What can hang from each mark
tuki: bita latel
bita: tuki
poti: dolobu latel
latel: poti tuki vilig
dolobu: dopivi poti
vilig: dolobu latel
dopivi: dolobu

Each row was made from one small tree. The marks that hang from a mark follow it in brackets, in alphabetical order. Every link used is in the known rows. Write each row's tree.
Known rows
dopivi[dolobu]: .13  -.23  .04  .22  .16  .03  .20  .22  .02  .19  .10  -.05  .01  .15  -.39  -.04  .03  .54  .10  .16  -.34  -.05  .14  .08  -.10  .02  .24  .05  .05  .32  .11  -.01  -.04  -.01  -.13
dopivi[dolobu[poti[latel[tuki vilig]]]]: .08  -.24  .03  .23  .15  -.02  .07  .22  -.07  .29  .11  -.06  .09  .17  -.36  -.18  .11  .69  .06  .11  -.34  -.11  .24  .04  .01  -.02  .20  .05  .01  .28  .08  .02  -.13  .00  -.16
vilig[dolobu[poti]]: .06  -.22  .01  .26  .11  .08  .00  .23  .29  .04  .16  -.07  .02  .25  -.34  .06  .06  -.18  .04  .06  -.31  -.07  .23  .07  .05  -.03  .19  .01  .08  .29  .06  .04  -.10  -.14  -.06
vilig[latel]: .09  -.30  .02  .21  .14  .06  .10  .22  -.19  .11  .02  -.03  .10  .10  -.23  .07  .14  -.08  -.05  .17  -.32  .02  .04  .03  -.07  .04  .29  .02  .16  .31  .13  .04  .01  -.05  -.14
bita[tuki[latel[vilig[dolobu]]]]: .00  -.24  -.09  .23  .12  .12  -.01  .19  .12  .19  -.03  -.06  .01  .16  -.19  .10  -.07  .60  .11  .10  -.29  -.07  -.12  -.07  -.02  -.04  .16  .05  .22  .21  .14  -.03  -.09  -.02  -.06
bita[tuki[latel[poti[dolobu]]]]: .06  -.20  -.06  .24  .13  .11  .08  .16  .13  .25  -.11  -.03  -.07  .20  -.23  .21  -.05  .39  .07  .11  -.25  -.07  -.04  -.07  -.05  -.03  .16  .09  .27  .24  .13  -.03  -.04  -.04  -.10
bita[tuki[latel[vilig]]]: .02  -.23  -.09  .26  .13  .13  .02  .19  .05  .22  -.06  -.05  .03  .15  -.19  .09  -.06  .69  .11  .11  -.27  -.06  -.13  -.08  -.03  .00  .18  .06  .24  .22  .14  -.05  -.09  .01  -.07
vilig[dolobu]: .08  -.23  .01  .21  .13  .10  .08  .23  .31  .05  .12  -.10  -.06  .19  -.29  .11  .01  -.15  .02  .07  -.32  -.04  .13  .05  -.03  -.04  .17  .01  .10  .31  .08  .03  -.06  -.16  -.05
vilig[dolobu[dopivi] latel[poti tuki[bita]]]: .02  -.22  .01  .11  .16  -.02  -.05  .18  -.52  -.10  .05  -.02  .04  .10  -.23  .08  .02  -.66  -.15  .11  -.33  -.15  -.05  -.03  .08  -.18  .10  .00  .16  .15  .07  .06  .02  -.08  -.15
tuki[bita latel[poti vilig[dolobu[dopivi]]]]: .03  -.22  -.16  .21  .16  .02  -.21  .25  .17  .20  -.08  .00  .05  .04  -.32  .19  -.11  .03  .00  .24  -.35  -.25  -.06  -.03  -.04  -.05  .05  .03  .14  .23  .08  -.04  -.05  .03  -.11
poti[dolobu latel[tuki[bita] vilig]]: .14  -.24  .02  .15  .18  .05  -.03  .26  .22  .24  -.02  -.05  -.17  .03  -.13  .15  .22  .37  -.06  .10  -.28  -.08  .18  -.07  -.01  -.07  .00  .08  .05  .38  .04  .05  -.15  -.19  -.17
bita[tuki]: .07  -.19  .01  .29  .12  .15  .13  .20  -.17  .12  .02  -.05  .04  .17  -.24  .00  -.02  .34  .08  .07  -.23  .05  -.07  -.03  -.03  .01  .22  .08  .28  .27  .14  -.02  -.05  -.07  -.06
bita[tuki[latel]]: .02  -.24  -.07  .27  .11  .14  .08  .18  .04  .19  .00  -.07  -.01  .19  -.23  .11  -.07  .50  .12  .10  -.25  -.05  -.09  -.05  -.08  -.01  .21  .08  .30  .25  .15  -.03  -.09  .01  -.06
tuki[bita latel[poti[dolobu[dopivi]] vilig]]: .10  -.20  -.15  .21  .17  .03  -.18  .25  .22  .25  -.13  .04  -.03  .03  -.31  .31  -.02  .12  .01  .27  -.32  -.23  -.03  -.04  -.06  -.02  .04  .05  .13  .27  .08  -.05  -.05  .02  -.16
dolobu[dopivi poti]: .16  -.16  -.04  .38  .13  .11  -.02  .21  -.48  .04  .18  .00  .09  .26  -.41  .07  .16  -.17  .12  .08  -.27  -.09  .09  .02  .02  .08  .26  .08  .20  .28  .08  -.01  -.16  .01  -.15
tuki[bita latel[vilig]]: .03  -.27  -.13  .27  .14  .07  -.15  .28  .24  .19  .00  -.01  .05  .01  -.29  .14  -.06  .32  .07  .26  -.32  -.20  -.06  .00  -.09  .00  .10  .03  .16  .31  .10  -.04  -.09  .08  -.10
dolobu[dopivi poti[latel[tuki[bita] vilig]]]: .11  -.17  -.05  .32  .15  .07  -.14  .23  -.59  .13  .15  -.03  .14  .17  -.33  -.06  .20  .02  .04  .05  -.27  -.15  .08  -.05  .06  .01  .15  .08  .18  .26  .05  .01  -.23  .00  -.17
poti[dolobu[dopivi] latel[tuki[bita] vilig]]: .16  -.20  -.02  .16  .19  .06  -.07  .25  -.11  .17  .02  -.04  -.18  .04  -.18  .19  .23  .22  -.02  .07  -.28  -.10  .08  -.09  -.02  -.07  -.01  .09  .09  .34  .04  .03  -.19  -.16  -.19
bita[tuki[latel[poti vilig[dolobu]]]]: .01  -.20  -.10  .21  .13  .08  -.01  .17  .10  .24  -.12  -.04  .03  .17  -.19  .11  -.08  .49  .04  .11  -.29  -.09  -.09  -.09  .01  -.04  .14  .07  .22  .18  .13  -.04  -.05  -.04  -.07
dopivi[dolobu[poti[latel[tuki[bita] vilig]]]]: .07  -.23  .02  .23  .15  -.03  .02  .24  -.13  .27  .11  -.04  .12  .13  -.39  -.20  .09  .65  .07  .14  -.35  -.12  .21  .06  .00  -.04  .18  .04  .02  .30  .07  .02  -.12  .01  -.17
dolobu[dopivi poti[latel]]: .14  -.18  -.04  .34  .13  .09  -.04  .23  -.46  .18  .16  -.06  .14  .25  -.40  .02  .21  -.10  .09  .03  -.28  -.09  .16  -.01  .00  .07  .25  .09  .22  .32  .08  .00  -.22  -.03  -.17

Which tree is each row?
.21  -.13  .05  .21  .20  .09  .16  .13  -.19  .09  -.05  .04  -.21  .19  -.18  .22  .13  -.27  -.14  .11  -.24  -.15  .09  -.13  .06  -.03  .05  .12  .15  .22  .04  .04  .03  -.08  -.16 : latel[poti[dolobu[dopivi]] tuki]
.08  -.19  .01  .27  .18  .08  -.03  .24  -.23  .03  .05  .04  .02  -.01  -.12  -.11  .05  .25  -.08  .17  -.27  -.13  -.08  -.08  .08  -.02  .05  .05  .09  .22  .06  .01  -.04  .01  -.09 : latel[tuki[bita] vilig]
.09  -.21  -.11  .24  .15  .06  -.08  .24  .23  .18  -.05  .01  -.08  .09  -.38  .33  -.05  -.18  .04  .24  -.29  -.23  .02  -.01  -.11  -.04  .07  .07  .21  .31  .08  -.03  -.04  .03  -.15 : tuki[bita latel[poti[dolobu[dopivi]]]]
.04  -.23  .01  .10  .17  .00  .01  .14  -.47  -.06  .03  -.03  .02  .16  -.19  .11  .07  -.57  -.16  .08  -.34  -.12  -.02  -.06  .07  -.15  .14  .01  .14  .13  .08  .07  .02  -.09  -.15 : vilig[dolobu[dopivi] latel[poti tuki]]
.11  -.24  -.02  .31  .13  .07  -.05  .25  .03  .32  .03  -.05  .18  .19  -.29  -.07  .23  .27  .01  .08  -.30  -.07  .26  .01  .03  .09  .22  .06  .12  .34  .06  .03  -.18  -.07  -.13 : dolobu[poti[latel[vilig]]]
.11  -.23  .03  .17  .18  .01  .04  .18  -.44  .03  -.05  .04  -.01  .06  -.21  .15  .13  -.40  -.16  .18  -.27  -.10  .00  -.05  .03  -.08  .13  .04  .17  .22  .08  .05  .05  -.04  -.20 : vilig[latel[poti[dolobu[dopivi]] tuki[bita]]]
.19  -.20  -.01  .15  .20  .07  -.01  .22  -.07  .20  .01  -.06  -.20  .10  -.14  .23  .26  .30  -.03  .04  -.28  -.08  .12  -.12  -.01  -.04  .03  .11  .07  .34  .05  .03  -.20  -.18  -.19 : poti[dolobu[dopivi] latel[tuki vilig]]
.01  -.23  -.15  .20  .16  .02  -.18  .26  .37  .23  -.11  .00  .05  .03  -.30  .16  -.09  .05  -.02  .25  -.35  -.24  -.01  -.02  -.03  -.06  .05  .02  .13  .25  .08  -.03  -.03  .02  -.10 : tuki[bita latel[poti vilig[dolobu]]]
.13  -.18  -.04  .32  .15  .09  -.09  .21  -.58  .14  .14  -.04  .13  .22  -.29  -.05  .23  .10  .03  .04  -.28  -.14  .11  -.08  .07  .04  .17  .09  .17  .25  .07  .01  -.23  .00  -.17 : dolobu[dopivi poti[latel[tuki vilig]]]
.07  -.18  -.08  .24  .13  .11  .06  .16  -.03  .20  -.08  -.03  -.07  .20  -.25  .23  -.03  .34  .08  .10  -.25  -.08  -.10  -.08  -.05  -.03  .16  .10  .29  .22  .13  -.04  -.06  -.03  -.11 : bita[tuki[latel[poti[dolobu[dopivi]]]]]
.15  -.23  -.13  .19  .19  .07  -.04  .18  .32  .31  -.15  .01  -.11  .15  -.24  .38  .07  .28  .00  .21  -.33  -.18  .05  -.10  -.05  .05  .11  .08  .09  .27  .10  -.04  -.06  -.01  -.15 : tuki[latel[poti[dolobu[dopivi]] vilig]]
-.01  -.26  -.14  .25  .13  .05  -.22  .28  .38  .16  .05  -.03  .05  .05  -.33  .12  -.07  .22  .08  .22  -.34  -.23  .00  .03  -.04  -.05  .09  -.01  .12  .28  .08  -.02  -.11  .03  -.09 : tuki[bita latel[vilig[dolobu[poti]]]]
.11  -.25  -.13  .23  .18  .07  -.01  .19  .27  .35  -.16  -.01  .01  .15  -.21  .20  .02  .34  -.04  .22  -.35  -.18  .05  -.09  -.06  .08  .15  .08  .13  .25  .10  -.04  -.02  .03  -.11 : tuki[latel[poti vilig]]
.03  -.21  -.07  .26  .13  .12  .08  .16  .03  .25  -.09  -.04  .01  .21  -.24  .13  -.07  .39  .06  .11  -.25  -.07  -.07  -.08  -.04  .00  .19  .09  .31  .22  .13  -.03  -.04  .00  -.08 : bita[tuki[latel[poti]]]
.03  -.16  -.02  .24  .16  .05  -.17  .24  -.32  -.08  .15  .01  .03  .05  -.19  -.08  .06  .01  -.04  .11  -.30  -.19  -.05  -.06  .15  -.10  .03  .01  .06  .15  .04  .01  -.11  -.02  -.10 : latel[tuki[bita] vilig[dolobu[dopivi poti]]]
.06  -.20  -.09  .22  .15  .09  .01  .17  .12  .27  -.14  -.01  -.04  .16  -.19  .20  -.02  .57  .06  .14  -.27  -.07  -.08  -.10  -.02  -.01  .14  .08  .21  .21  .13  -.04  -.04  -.05  -.10 : bita[tuki[latel[poti[dolobu] vilig]]]
.14  -.24  -.12  .19  .18  .06  -.02  .19  .48  .35  -.16  .01  -.10  .14  -.21  .35  .07  .34  -.02  .22  -.34  -.18  .08  -.09  -.05  .05  .11  .08  .08  .27  .09  -.02  -.03  -.02  -.14 : tuki[latel[poti[dolobu] vilig]]
.15  -.13  .01  .19  .22  .02  -.03  .20  -.03  .13  -.15  .10  -.10  .02  -.12  .12  .11  .07  -.19  .21  -.27  -.17  .03  -.12  .13  -.05  -.05  .08  .04  .19  .02  .02  .05  -.06  -.15 : latel[poti[dolobu] tuki[bita] vilig]
.02  -.20  -.11  .22  .14  .09  -.03  .17  -.06  .19  -.09  -.04  .03  .18  -.21  .14  -.08  .42  .07  .10  -.29  -.09  -.14  -.11  .00  -.04  .14  .07  .24  .16  .14  -.05  -.07  -.01  -.09 : bita[tuki[latel[poti vilig[dolobu[dopivi]]]]]
.05  -.24  -.01  .18  .17  .06  -.08  .26  -.17  .16  .07  -.09  .05  .05  -.17  -.10  .11  .12  -.07  .06  -.32  -.12  .06  -.07  .02  -.07  .05  .06  .11  .29  .05  .03  -.16  -.12  -.11 : poti[latel[tuki[bita] vilig[dolobu[dopivi]]]]
.09  -.24  .01  .31  .14  .07  -.03  .23  -.08  .26  .08  -.05  .14  .20  -.24  -.12  .22  .27  -.04  .06  -.29  -.11  .24  -.04  .08  .04  .18  .06  .12  .29  .05  .04  -.17  -.04  -.13 : dolobu[poti[latel[tuki vilig]]]
.16  -.15  -.07  .17  .20  .02  -.06  .20  -.02  .17  -.14  .03  .06  .13  -.22  .12  .06  -.04  -.11  .15  -.36  -.08  .02  -.08  .08  .03  .09  .05  .05  .19  .07  -.02  .00  -.12  -.12 : latel[poti vilig[dolobu[dopivi]]]
.05  -.28  .05  .21  .15  .05  .06  .21  -.41  .00  .07  .00  .08  .04  -.18  -.02  .08  -.17  -.11  .17  -.28  -.08  -.02  .00  -.01  -.06  .20  .01  .19  .26  .11  .06  .02  .01  -.14 : vilig[latel[tuki[bita]]]
.07  -.25  .00  .23  .18  .07  -.01  .26  -.12  .24  .02  -.07  .07  .04  -.14  -.13  .13  .31  -.10  .09  -.30  -.09  .09  -.07  -.01  -.01  .08  .07  .15  .32  .06  .03  -.13  -.07  -.11 : poti[latel[tuki[bita] vilig]]
.17  -.11  -.02  .19  .22  .02  -.07  .19  -.29  .08  -.12  .11  -.11  .02  -.14  .16  .10  -.04  -.16  .19  -.27  -.18  -.03  -.14  .12  -.05  -.05  .09  .07  .18  .03  .00  .02  -.05  -.17 : latel[poti[dolobu[dopivi]] tuki[bita] vilig]
.00  -.27  -.13  .22  .14  .06  -.19  .29  .38  .16  .02  -.04  .01  .01  -.31  .15  -.09  .23  .07  .23  -.34  -.21  -.04  .02  -.07  -.06  .08  .00  .11  .29  .09  -.03  -.09  .01  -.08 : tuki[bita latel[vilig[dolobu]]]
.16  -.25  .00  .17  .17  .01  .08  .19  -.23  .14  -.11  .02  .00  .12  -.24  .25  .17  -.29  -.11  .18  -.31  -.02  .07  -.02  -.04  .02  .21  .04  .14  .28  .11  .04  .04  -.11  -.20 : vilig[latel[poti[dolobu[dopivi]]]]
.01  -.24  .01  .23  .11  .05  -.06  .25  .18  .10  .16  -.11  .05  .20  -.31  -.04  .06  -.18  -.01  .03  -.31  -.13  .24  .05  .06  -.10  .13  .01  .12  .29  .03  .06  -.14  -.14  -.07 : vilig[dolobu[poti[latel[tuki[bita]]]]]
.15  -.15  .01  .22  .22  .06  .07  .16  -.22  .19  -.14  .07  .02  .10  -.08  -.04  .10  .17  -.22  .16  -.30  -.14  .02  -.17  .14  .03  .06  .09  .07  .14  .06  .01  .05  -.01  -.12 : latel[poti tuki vilig]
.25  -.14  .00  .22  .19  .07  .12  .18  .03  .19  -.10  .03  -.13  .19  -.29  .32  .13  -.27  -.05  .15  -.28  -.07  .14  -.04  -.03  .05  .13  .11  .15  .30  .07  .00  .01  -.14  -.17 : latel[poti[dolobu[dopivi]]]
.13  -.20  -.06  .20  .17  .07  -.05  .24  .00  .07  .04  -.04  .00  .10  -.22  .09  .08  .19  .02  .11  -.35  -.04  -.02  -.02  .03  .03  .13  .03  .02  .25  .09  -.02  -.10  -.12  -.09 : latel[vilig[dolobu[dopivi]]]
.26  -.13  -.06  .19  .22  .04  -.01  .20  .02  .24  -.20  .08  -.08  .10  -.21  .30  .17  .12  -.09  .19  -.32  -.06  .06  -.10  .03  .08  .07  .10  .03  .25  .07  -.03  .00  -.13  -.18 : latel[poti[dolobu[dopivi]] vilig]
.09  -.24  .03  .32  .13  .09  .04  .22  -.08  .23  .12  -.07  .12  .24  -.27  -.12  .20  .10  -.02  .04  -.26  -.11  .29  -.01  .05  .03  .21  .07  .18  .32  .05  .05  -.16  -.05  -.12 : dolobu[poti[latel[tuki]]]
